Each row comes from the steps of one path. Every step used is in the known rows, and no mark comes twice. Write the path behind each row, first mark first.
Known rows
kube mepas mezi: [ 47  17 -28 -21   5 -39  19  -2  -1 -28 -31  -9  -5 -10  -3  25  19   7
 -27 -24  28]
mepas reso kube deme: [ 18 -15   0  -6  -7 -12  14  31  19 -20  25  33  29  39 -18  -7 -49  18
  -9 -16  -4]
deme reso kube mepas: [ 36  24 -44  -8   6   9  -4   1  31  25  16  -5  -9 -23 -17  10  10  10
 -13  -1  23]
deme kube: [ 12  20 -30   4  27   7  21  12 -10 -25  48  18 -11   4  -9   1 -16  33
 -36 -43 -26]
reso kube mepas mezi gesu: [ -2   2 -44  -9 -13 -23  14  -9  25 -25 -24   5 -19  -6  -4  19   3  24
 -29   5  38]
reso kube deme: [  7 -29 -22  -5   1 -20   4  42  26  -6   7  18  18  23 -26   5 -16  35
 -14 -21   3]
gesu reso: [ 46   7 -17  -4  45   3  10  17 -44 -30   9  -5   2   1  22  -9  -7  18
  -5 -47   0]
mezi gesu reso: [ 24  -2 -35   4  45  23  24   8 -63 -50  17  10 -16  11  35  -3 -26  35
 -13 -46   2]
deme kube mepas gesu reso: [  7  16  13  -2  25  13  -3   1 -21  -6  36  -2 -25 -28  22  12 -20 -17
 -25 -23   3]
mezi mepas gesu: [ 10   9   9  -4  19 -25  20 -13  -3 -14   8  24  16 -45   1   5  49  -5
 -18 -22 -29]
mezi reso gesu: [ 68  35 -21 -46  25   3 -15  30 -66 -24  19   4  24  20 -17  16  11  19
 -45 -50 -14]
gesu reso kube mepas mezi: [ 28  -3  -6  -2  -1 -29  -9   7  11  -7 -46 -23  -2 -22  13  -2  -3   1
  -6   7  48]
kube deme reso gesu: [ 27  19 -32 -15  22  22  23  39 -60   2  49   7   6   7  -7  35  -4  44
 -24 -79 -19]
gesu reso deme kube mepas: [  0   2  -2 -12  33  28  19  -5 -10   0   7 -12 -27  -2  24  -8 -53  -3
   0 -33  25]
deme reso: [ 39  28 -52  11  32   1  32  13 -13  -2  36  10   1 -17  -3  13  14  36
 -22 -38 -17]
deme reso kube: [ 13  20 -46  16  11  -2   8  14  27  18  31   9  10 -21 -17   1  11  34
 -17  -8  -7]
deme kube mepas gesu: [  2  27  -7 -13  13  -2   5  -4   7  -6  46  13 -25 -22  -2  24  -4 -14
 -43 -22  -6]
gesu reso deme kube mepas mezi: [-21  -4   1   2  13 -10  34  -1   4  -6 -24 -17 -22 -15  23   7 -43   6
  -5 -20  35]
deme reso kube mepas mezi: [ 19  19 -43   8 -13 -25  14   2  42  18 -15  -8  -2 -38 -17  20  18  20
 -21  13  33]
mepas gesu reso: [ 14  11   2   2  36 -18   5  15 -34 -14  21  -4   6 -18  29   4  10  -3
 -11 -32 -15]
reso deme: [  3   9 -31 -18  32 -16  28   1  10  -9  -2   3   8  15   1   1  -4  14
  -1 -42  -4]
gesu reso deme: [  7  -2 -13  -8  41  -1  25  10 -21 -13 -10 -13   6   7  30 -13 -23  13
  14 -45   9]

Which path is each row?
[ 32  13  10  -2  -3  -3  15 -25  22 -27   7  32  29 -17 -12 -34  -1   3
   0   1 -15]	mezi mepas reso kube
[ 35  25 -27 -22  22  18  11  -4  -2 -20  31   6 -27  -1  -7  10 -20   6
 -38 -34   6]	deme kube mepas
[-22  -3  -8  10  39  17  32  10 -14  -9  24   1 -11   4  26 -15 -53  21
   0 -39  -8]	gesu reso deme kube
[ -7   1   4  10  17 -19 -17  14   8   6  15   0  16 -21  16  -9   8  -7
  -6   0  -7]	mepas gesu reso kube
[ 11 -36  -4   5  12  -6  -3  50  -4  -6  -1   4  17  17  -3  -7 -37  32
   0 -22  15]	gesu reso kube deme
[ -5   5  12 -24  27  -9   8  -9  -4  11 -13 -18  -6 -11  35  10  -9 -33
  14 -22  23]	kube mepas gesu reso deme
[  3  27 -25   0  -1  -9 -11  -5  42  42  28   2  -3 -42 -12  22  26 -11
 -20  13   9]	deme reso kube mepas gesu
[ 21 -25  23   4 -15  -8  25   7  25 -20   5  42  37   7 -20 -14 -30  17
   0  -7 -10]	mezi mepas reso kube deme
[-27  11 -25  -3  28   3  37   2  12  -7  34  14 -10  10  -3   0 -31  25
 -17 -36 -17]	reso deme kube
[ 30  -7 -38  10  20  -2  38  46 -14   2  36  21   8   1 -17  28 -18  50
 -20 -51 -11]	kube deme reso
[ 48  66   2 -44  20  50   7 -22 -55 -37  58   9 -17  20   4   6 -39 -13
 -36 -58  -8]	deme kube mepas reso gesu
[ -8   8 -61  19 -13  -9  26  -7  23   2  -1   7 -26 -31  -4  28   2  36
 -27  13  33]	deme reso kube mepas mezi gesu
[  4  -9 -32  22  25 -18  43  11 -55 -52 -13   5 -15  -6  34   9 -15  42
 -18 -34  12]	mepas mezi gesu reso
[ 31  25 -13  -4   3  -9  10  -4  19 -27  24  22  22  19 -10 -24 -22   4
 -11  -7 -13]	mepas reso kube
[-17 -15 -23  -8  18 -10  46 -11 -20 -28 -45 -16 -26  -1  40  17 -31  12
   4 -23  50]	kube mepas mezi gesu reso deme
[-40  16   0 -17  11  -7  19 -11  32  15  28   6 -20 -11   2  20 -15 -18
 -22 -18  -1]	reso deme kube mepas gesu
[-26  -1  10   1  34 -21  21   4  -8   5   3  -3  11 -10  33   0  -4 -13
   9 -26  -6]	mepas gesu reso deme
[ 40  58 -44 -13  37  27  15   7 -62  -4  49  -3   1 -10   4  20  25  30
 -24 -69 -23]	deme reso gesu
[ 31  26 -14 -32  17 -17  -2  -6   0  -7  10  -3  -7 -13  -1  24  25 -24
 -27 -25   4]	kube mepas gesu
[ 22  -1 -15   1  26  -2 -12  15  -2  -9   0  -5  11  -5   9 -23  -7  20
   1 -15   6]	gesu reso kube
[ 16  19 -21  -7   1 -19  26  -1   3 -23   0   3 -21 -15  -5  21 -11  19
 -44 -21  16]	deme kube mepas mezi
[ 65   5 -25 -39   1 -12 -32  19  32   7 -16   4  17  11 -34   4  -5   4
 -35  21  32]	mezi reso kube mepas
[ -7  -9  28  17  11 -18  -9  -9  11   6  -3   9  22 -58  15 -20  29  -9
   4   7 -14]	mezi mepas gesu reso kube
[-17 -52  42  18  -3 -20   2  25  10   9  -6  20  27 -35   3  -4   2   5
   6  -1  -4]	mezi mepas gesu reso kube deme
[ 45  34 -10 -36  -4  -2  -5  21 -44 -14   3  -1  -2  -1 -17  38 -11  15
 -66 -26  13]	deme kube mepas mezi reso gesu
[ -5  15 -19 -26  19  16  24 -11  22   0  14   3 -23   7  -3   9 -34   2
 -16 -30  15]	reso deme kube mepas
